Every row comes from one small tree of marks. The marks that hang from a mark follow it in brackets, in the order of their numbers. Every link used is in the known rows. Which tree was each row made from?
Known rows
q_298[q_62 q_247[q_72[q_422 q_515]] q_273]: [-5,3,19,10,6,-7,5,-9,0,-9,14,-24,8,3,6,-13,-25,-20,9,-20,7,-9,2,7,-6,46,-13,15,-14,-1,8,0,6,27]
q_422[q_72[q_247 q_515[q_372]] q_298[q_62 q_273 q_405]]: [1,25,11,19,8,10,3,-13,-11,-19,-5,-39,-7,0,9,0,-35,-12,16,-31,8,-22,6,23,-7,34,-26,5,-2,6,-1,14,1,4]
q_72[q_515]: [-4,0,-1,-3,15,2,-2,-15,17,-24,0,-19,6,-5,-10,4,-25,0,18,4,-6,-15,0,19,-2,8,17,8,-11,6,20,15,0,2]
q_952[q_298[q_62 q_247 q_515[q_72[q_273 q_405 q_422]]]]: [-5,6,9,16,14,-1,-1,-16,1,-21,6,-21,6,-6,-2,1,-15,-9,3,-8,1,-16,-5,28,-5,26,-6,19,-19,-1,-14,14,1,23]
q_952[q_298[q_247]]: [-19,-3,2,7,23,0,-9,-7,15,-27,8,-19,18,-1,-9,-8,-23,10,13,10,10,-8,1,17,-1,11,12,14,-16,5,-10,13,-8,11]
q_372[q_515]: [-6,-3,-11,2,19,4,-18,-12,21,-21,-1,-5,2,5,-15,0,-16,-1,14,1,11,-9,3,2,-7,12,13,4,-11,6,16,12,-3,7]
q_422[q_298]: [-16,-2,-1,9,20,15,-10,-9,10,-18,6,-20,0,-3,2,-8,-33,8,19,7,5,-16,11,9,-9,-1,5,-3,-9,9,-1,19,-6,-10]
q_247[q_72[q_62]]: [-16,-9,-10,-1,12,-2,-5,-7,11,-9,1,-11,15,-6,-10,1,-29,10,15,15,14,-8,-5,14,-13,5,5,13,-22,5,9,5,-5,4]
q_72[q_62 q_247[q_298[q_422 q_515 q_952]] q_273 q_405]: [20,18,-10,2,15,3,-6,-14,12,3,-6,-47,6,-28,-2,24,8,1,-8,-3,-9,-16,-20,55,0,18,-15,25,-2,-5,-9,22,2,6]
q_574[q_527[q_372[q_515[q_72 q_298]]]]: [-12,11,-7,6,22,8,-13,-13,7,-13,1,-2,19,-7,-19,-1,-20,13,14,-4,12,-24,-8,6,-2,-10,7,-14,-18,2,16,8,1,0]
q_62[q_72[q_273 q_405 q_422[q_298[q_952]] q_515]]: [17,10,8,-4,12,-1,-9,-12,11,-16,-7,-46,9,-16,-9,13,4,-1,9,3,-20,-28,-16,52,-13,13,2,20,-6,0,11,19,8,-8]
q_298[q_247 q_405 q_952]: [-17,3,0,19,17,3,-23,-14,30,-20,28,-18,11,-18,-3,3,-15,-13,5,-25,3,4,4,13,-4,36,4,22,-4,-7,-12,3,1,20]
q_273[q_72[q_62[q_298[q_247 q_952]] q_405 q_422 q_515]]: [7,4,10,0,4,7,3,-14,1,-1,-12,-51,10,-11,-11,7,-29,3,5,-8,-24,-19,-19,51,-8,5,8,21,-9,-2,-14,8,14,17]
q_62[q_72[q_273[q_298]]]: [-4,-5,7,1,20,0,-14,-13,23,-27,7,-17,17,-15,-13,-5,1,7,13,13,-1,-25,11,31,-10,9,9,15,-13,2,14,18,4,-3]
q_62[q_72[q_515] q_298]: [-5,-12,28,-4,9,-1,-8,-9,21,-35,-1,-22,22,-7,1,-15,-12,3,20,7,-4,-22,-2,28,-6,17,22,14,-8,2,6,14,8,-4]
q_247[q_72[q_62 q_273 q_405 q_422 q_515] q_298[q_952]]: [25,5,-18,-2,9,-14,1,2,2,7,-8,-45,14,-23,-16,24,-4,4,0,24,-1,-14,-30,47,-9,0,-6,27,-17,3,10,19,-4,3]
q_247[q_298[q_273 q_405 q_515[q_72[q_422] q_372] q_952]]: [0,13,5,17,15,3,-6,-8,16,-16,28,-13,-2,-18,-1,1,4,-22,-1,-21,21,-12,0,8,-3,15,-32,10,-15,-1,-15,10,-2,20]
q_527[q_372[q_515[q_72 q_298[q_62 q_273 q_422 q_952]]]]: [-17,22,1,-1,20,3,-16,-18,24,-18,9,-5,5,4,-6,6,-12,-18,3,-29,26,-16,3,0,-2,14,-17,-12,-14,-3,-2,2,-7,17]
q_515[q_298[q_62 q_273[q_72[q_247 q_422]] q_405]]: [-4,15,14,14,12,-2,2,-5,3,-5,6,-31,9,5,-5,-13,-20,-11,9,-16,11,-19,4,29,0,23,-17,4,-17,7,-17,8,3,15]
q_247[q_298[q_273 q_422 q_515[q_72[q_62] q_372] q_952]]: [-9,19,5,6,18,9,-6,-13,13,-15,26,-11,-5,-10,5,-3,2,-20,-6,-24,26,-18,9,1,-2,8,-38,0,-8,-5,-25,8,-1,22]
q_405[q_298[q_62 q_247 q_273 q_952]]: [-16,8,12,19,11,-8,-13,-14,25,-20,22,-7,1,-5,7,-16,-23,-33,9,-27,16,-5,15,-4,9,37,-5,10,-5,-5,-8,6,0,16]
q_72[q_62 q_405 q_515]: [3,9,-6,-5,7,-2,1,-13,7,-8,-15,-37,3,-8,-13,23,-31,12,9,1,-21,-14,-20,37,0,10,10,13,-15,6,7,16,2,-2]
q_273[q_298]: [-12,-11,-2,6,21,12,-7,-10,19,-17,11,-14,9,-10,-14,-4,-30,8,15,9,1,-21,19,16,-5,-3,13,1,-16,8,2,20,-5,2]
q_62[q_298]: [-11,-15,15,6,14,8,-6,-11,20,-22,1,-14,14,-8,5,-17,-25,7,21,6,2,-16,4,14,-2,13,18,1,-11,7,-2,16,-1,-2]
q_422[q_72[q_515] q_298[q_62 q_405]]: [-12,8,5,24,7,11,-11,-10,-7,-25,-1,-34,-6,0,6,-1,-50,-13,15,-9,2,-17,11,10,-15,28,-5,4,-6,5,2,19,2,0]
q_298[q_952]: [-15,1,-6,1,21,5,-21,-18,26,-21,11,-7,4,-8,-8,-2,-16,-7,13,-11,12,-9,5,14,-6,9,7,11,-10,1,-2,9,-5,1]
q_422[q_298[q_62 q_952]]: [-19,4,3,14,18,12,-20,-10,6,-17,9,-14,-6,2,7,-10,-35,-11,15,-15,13,-13,15,9,-10,14,1,0,-9,4,-14,14,-5,-6]
q_247[q_72[q_62 q_273 q_422] q_298[q_515]]: [12,-8,-11,9,10,-2,0,-1,1,2,5,-33,13,-24,-3,4,1,-4,-1,29,7,-14,-15,27,-15,2,-8,19,-18,-3,14,19,-1,9]
q_574[q_527[q_372[q_515[q_298]]]]: [-11,7,-4,6,22,11,-17,-9,11,-10,0,-8,21,-9,-19,-3,-21,12,14,-4,10,-20,-6,5,-2,-6,14,-13,-15,0,15,9,2,-3]
q_515[q_72[q_62 q_247 q_273[q_298] q_405 q_422] q_372]: [23,21,-14,-5,14,1,24,-25,-4,7,-19,-35,0,-21,-17,27,6,19,12,-6,-18,-43,-22,74,-1,-6,-23,0,-20,14,2,11,-3,5]
q_952[q_298[q_273]]: [-15,1,6,5,22,-3,-7,-6,17,-27,3,-13,14,4,-7,-15,-21,6,13,8,18,-11,1,10,1,11,3,9,-21,9,-7,16,-10,5]
q_405[q_298[q_62[q_72] q_273 q_422 q_515 q_952]]: [-20,8,26,13,7,0,-22,-13,32,-29,26,-2,3,-6,11,-17,-9,-53,1,-31,19,-13,20,-11,0,41,-13,11,-1,-15,-16,5,9,20]
q_574[q_527[q_372[q_515[q_72]]]]: [-14,4,-5,6,20,10,-16,-15,11,-16,1,2,17,-11,-19,0,-24,11,16,-5,6,-20,-8,2,-4,-2,10,-9,-19,2,22,7,3,1]
q_574[q_527]: [-13,-4,1,10,20,10,-12,-10,4,-13,4,-4,17,-10,-14,-16,-27,14,21,4,1,-20,1,7,-3,1,15,-4,-14,7,13,11,6,-5]
q_72[q_247 q_422[q_298] q_515[q_372]]: [22,16,-1,-6,13,11,15,-11,-4,-4,-15,-49,1,-9,-3,11,-6,1,22,-5,-17,-35,-16,56,-3,0,-2,-1,-2,9,13,13,-1,-3]

Which tree is each row?
[-10,2,4,6,14,10,-10,-12,9,-18,6,-16,5,-4,-22,-1,-46,-11,9,-12,3,-21,22,29,-7,-5,13,17,-17,2,-14,14,3,19] | q_273[q_72[q_515] q_298[q_62 q_952]]
[16,13,1,-9,10,-15,-6,-16,30,-26,-10,-32,16,-21,-18,20,7,-2,14,4,-11,-22,-16,56,3,18,9,34,-4,2,18,17,5,-5] | q_62[q_72[q_247 q_273 q_405[q_298[q_952]] q_515]]
[-20,20,32,7,11,9,4,-17,7,-12,17,-23,2,7,3,-12,-30,-22,5,-43,7,-16,26,3,0,41,-24,5,-3,-2,-22,-4,13,43] | q_298[q_62 q_247 q_273[q_72[q_515[q_372]]] q_422]
[-8,-3,8,5,9,7,-2,-12,10,-11,-11,-32,17,-11,-7,-7,-30,12,15,3,-7,-14,-7,46,-4,8,12,19,-13,4,-10,9,7,10] | q_273[q_72[q_62[q_298[q_405]] q_247]]
[-5,18,13,15,8,13,2,-17,15,-11,11,-22,3,-17,-6,5,-12,-13,1,-38,4,-7,-1,25,-3,24,-20,22,-12,-5,-16,3,9,27] | q_298[q_273[q_72[q_62 q_247]] q_405 q_515[q_372]]
[-13,14,-6,5,19,11,-14,-12,3,-6,0,-9,20,-7,-14,-1,-19,8,8,-7,8,-26,-9,7,-4,-5,2,-20,-14,-3,8,5,4,5] | q_574[q_527[q_372[q_515[q_72[q_62] q_298[q_422]]]]]
[-14,-2,3,10,17,-10,-5,-3,9,-17,1,-17,19,-2,-12,3,-29,8,12,8,15,-6,-2,23,-3,24,4,23,-22,9,-12,13,-8,15] | q_952[q_298[q_62 q_247[q_72[q_273 q_405]]]]
[-10,13,4,17,10,-1,-14,-21,19,-22,13,-22,2,-11,6,0,-22,-39,6,-20,6,-15,17,7,0,37,-5,9,9,-10,-3,9,6,22] | q_405[q_298[q_62 q_247 q_422[q_72[q_273 q_515]] q_952]]
[-13,9,-7,-3,21,6,-16,-12,29,-16,1,-15,11,-3,-15,12,-16,1,10,-6,16,-12,-2,7,-2,1,6,-7,-14,1,13,10,-9,2] | q_527[q_372[q_515[q_298]]]
[-5,1,0,2,6,-1,2,-4,12,-9,2,-20,19,-14,-4,11,-23,-5,10,-7,8,-12,-10,26,-8,13,5,11,-11,0,-9,2,-2,16] | q_247[q_72[q_62[q_298[q_405 q_422 q_952]] q_515[q_372]]]
[-14,2,10,9,20,4,-10,-11,18,-30,11,-11,10,-2,-3,-13,-16,-7,4,-2,17,-8,3,5,-2,14,0,16,-18,-1,-11,17,-5,11] | q_952[q_298[q_273 q_515]]
[-1,19,2,3,8,-6,4,-13,19,-13,1,-21,-2,-12,-16,27,-28,-13,15,-29,-2,-14,-2,25,13,19,1,13,-7,6,-9,9,-2,12] | q_72[q_405[q_298[q_62 q_247 q_952]] q_515[q_372]]
[0,-3,1,21,18,1,-10,-12,17,-13,8,-17,9,-21,-8,2,-19,-4,9,2,-7,-17,14,27,-4,23,11,9,-16,5,8,23,-2,7] | q_72[q_273[q_298[q_62 q_405]]]
[-23,21,32,19,10,23,-5,-26,3,-19,27,-18,-10,-1,19,-12,-18,-38,-3,-62,19,-16,30,-16,-9,57,-45,1,6,-13,-24,-4,14,42] | q_298[q_62 q_247 q_273 q_422[q_72] q_515[q_372]]
[-13,1,-2,7,20,12,-21,-10,14,-12,0,-4,21,-13,-19,-2,-24,9,15,-4,4,-17,-7,1,-3,2,17,-7,-15,0,22,8,4,-1] | q_574[q_527[q_372[q_515]]]
[-7,2,3,3,10,5,-2,-13,20,-7,1,-31,7,-11,-23,8,-27,-4,12,-2,-7,-16,-2,29,-4,1,1,21,-11,4,-11,8,7,17] | q_273[q_72[q_405[q_298[q_247 q_952]] q_422]]
[15,6,-6,19,11,5,-6,-9,-4,7,-7,-52,2,-21,9,1,-4,-3,3,11,-27,-22,-18,47,-13,16,2,0,-8,-3,10,19,4,-4] | q_72[q_62 q_273 q_422[q_298[q_405]]]
[17,11,-8,-9,15,-4,1,-7,17,-13,-9,-39,8,-13,-18,25,-15,11,13,4,-4,-15,-18,47,7,7,0,26,-9,11,4,22,-5,-2] | q_72[q_247[q_298[q_952]] q_405 q_515]
[-11,24,-8,1,27,7,-3,-15,15,-12,17,-18,3,-5,-10,7,-2,3,12,-31,26,-18,9,23,3,-4,-13,-4,-4,3,-25,1,-8,10] | q_515[q_298[q_247 q_952] q_372]
[-1,2,15,23,11,17,-5,-9,6,-8,22,-40,0,-13,15,-11,-12,-19,1,-17,-10,-13,1,11,-13,31,-11,6,-3,-7,-5,13,8,15] | q_72[q_422[q_298[q_247 q_273 q_405 q_515]]]
[2,2,-8,4,17,-1,-9,-16,19,-5,12,-28,13,-20,-11,14,-5,-3,5,-11,4,-7,-10,31,-12,22,-4,29,-6,-3,-1,5,0,18] | q_298[q_247[q_72[q_273 q_405 q_422]] q_952]
[-6,7,-1,10,13,1,-13,-19,25,-17,1,-18,14,-19,-2,13,-12,-1,4,-12,-2,-8,-14,19,-4,22,6,2,-13,-6,15,7,-2,15] | q_527[q_372[q_515[q_72[q_62[q_298[q_247 q_405]] q_273]]]]
[-9,12,-2,-5,11,8,5,-17,4,-12,-10,-24,3,-4,-21,9,-32,8,15,-5,-5,-19,-2,35,-4,-12,6,10,-17,5,-1,5,5,11] | q_273[q_72[q_62 q_515[q_372]]]
[-17,-2,-1,17,18,18,-22,-11,23,-19,21,-22,10,-16,-10,2,-26,-16,2,-13,6,-19,23,10,-14,19,-4,6,-4,-3,-18,14,1,18] | q_273[q_298[q_405 q_422[q_72] q_952]]
[2,11,-8,3,19,6,-10,-19,11,-9,-10,-9,20,-20,-23,12,-15,18,14,-4,-3,-23,-19,24,0,2,7,0,-16,4,25,11,3,0] | q_574[q_527[q_372[q_515[q_72[q_247 q_273 q_405]]]]]
[8,12,-7,-2,11,6,5,-7,6,1,-11,-40,4,-17,-10,22,-10,16,6,-1,-3,-16,-19,46,4,7,-15,16,-14,7,-9,17,-3,0] | q_72[q_62 q_247[q_298[q_515[q_372]]] q_405]
[-2,17,7,-8,7,3,14,-14,16,-10,-14,-28,6,-6,-26,22,-34,-1,20,-11,-5,-24,2,41,8,3,-3,16,-10,13,-10,9,4,17] | q_273[q_72[q_247 q_405[q_298[q_62 q_422]] q_515[q_372]]]
[4,17,-13,12,19,13,-15,-24,1,-27,-4,-36,-8,-11,3,6,-23,-6,8,-5,4,-22,5,26,-18,3,-3,12,5,-3,12,24,-1,-7] | q_422[q_72[q_273 q_515] q_298[q_952]]
[-15,19,19,32,13,17,-15,-12,8,-16,33,-18,-10,-11,18,-6,-22,-32,-1,-57,15,-2,17,0,-6,42,-22,9,-1,-10,-33,5,3,22] | q_422[q_298[q_62 q_247 q_273 q_405 q_515[q_372] q_952]]
[-13,5,2,11,19,24,-5,-14,10,-18,12,-16,-7,-9,4,1,-24,-2,13,-13,9,-17,14,7,-10,-2,-4,-2,-6,3,-10,16,-3,-2] | q_422[q_298[q_515[q_372]]]
[2,8,-5,3,20,2,5,-26,9,-17,1,-11,6,-10,-5,0,-11,2,13,1,0,-33,9,40,-3,12,-10,3,-14,9,6,16,-3,12] | q_515[q_72[q_247 q_273[q_298[q_62 q_422]]]]
[-6,6,0,4,11,1,-2,-21,10,-16,0,-19,11,-10,7,-3,-12,-1,10,-8,-1,-22,-12,40,-3,19,-7,6,-10,1,-11,5,0,11] | q_515[q_72[q_62[q_298[q_405 q_422 q_952]] q_247]]
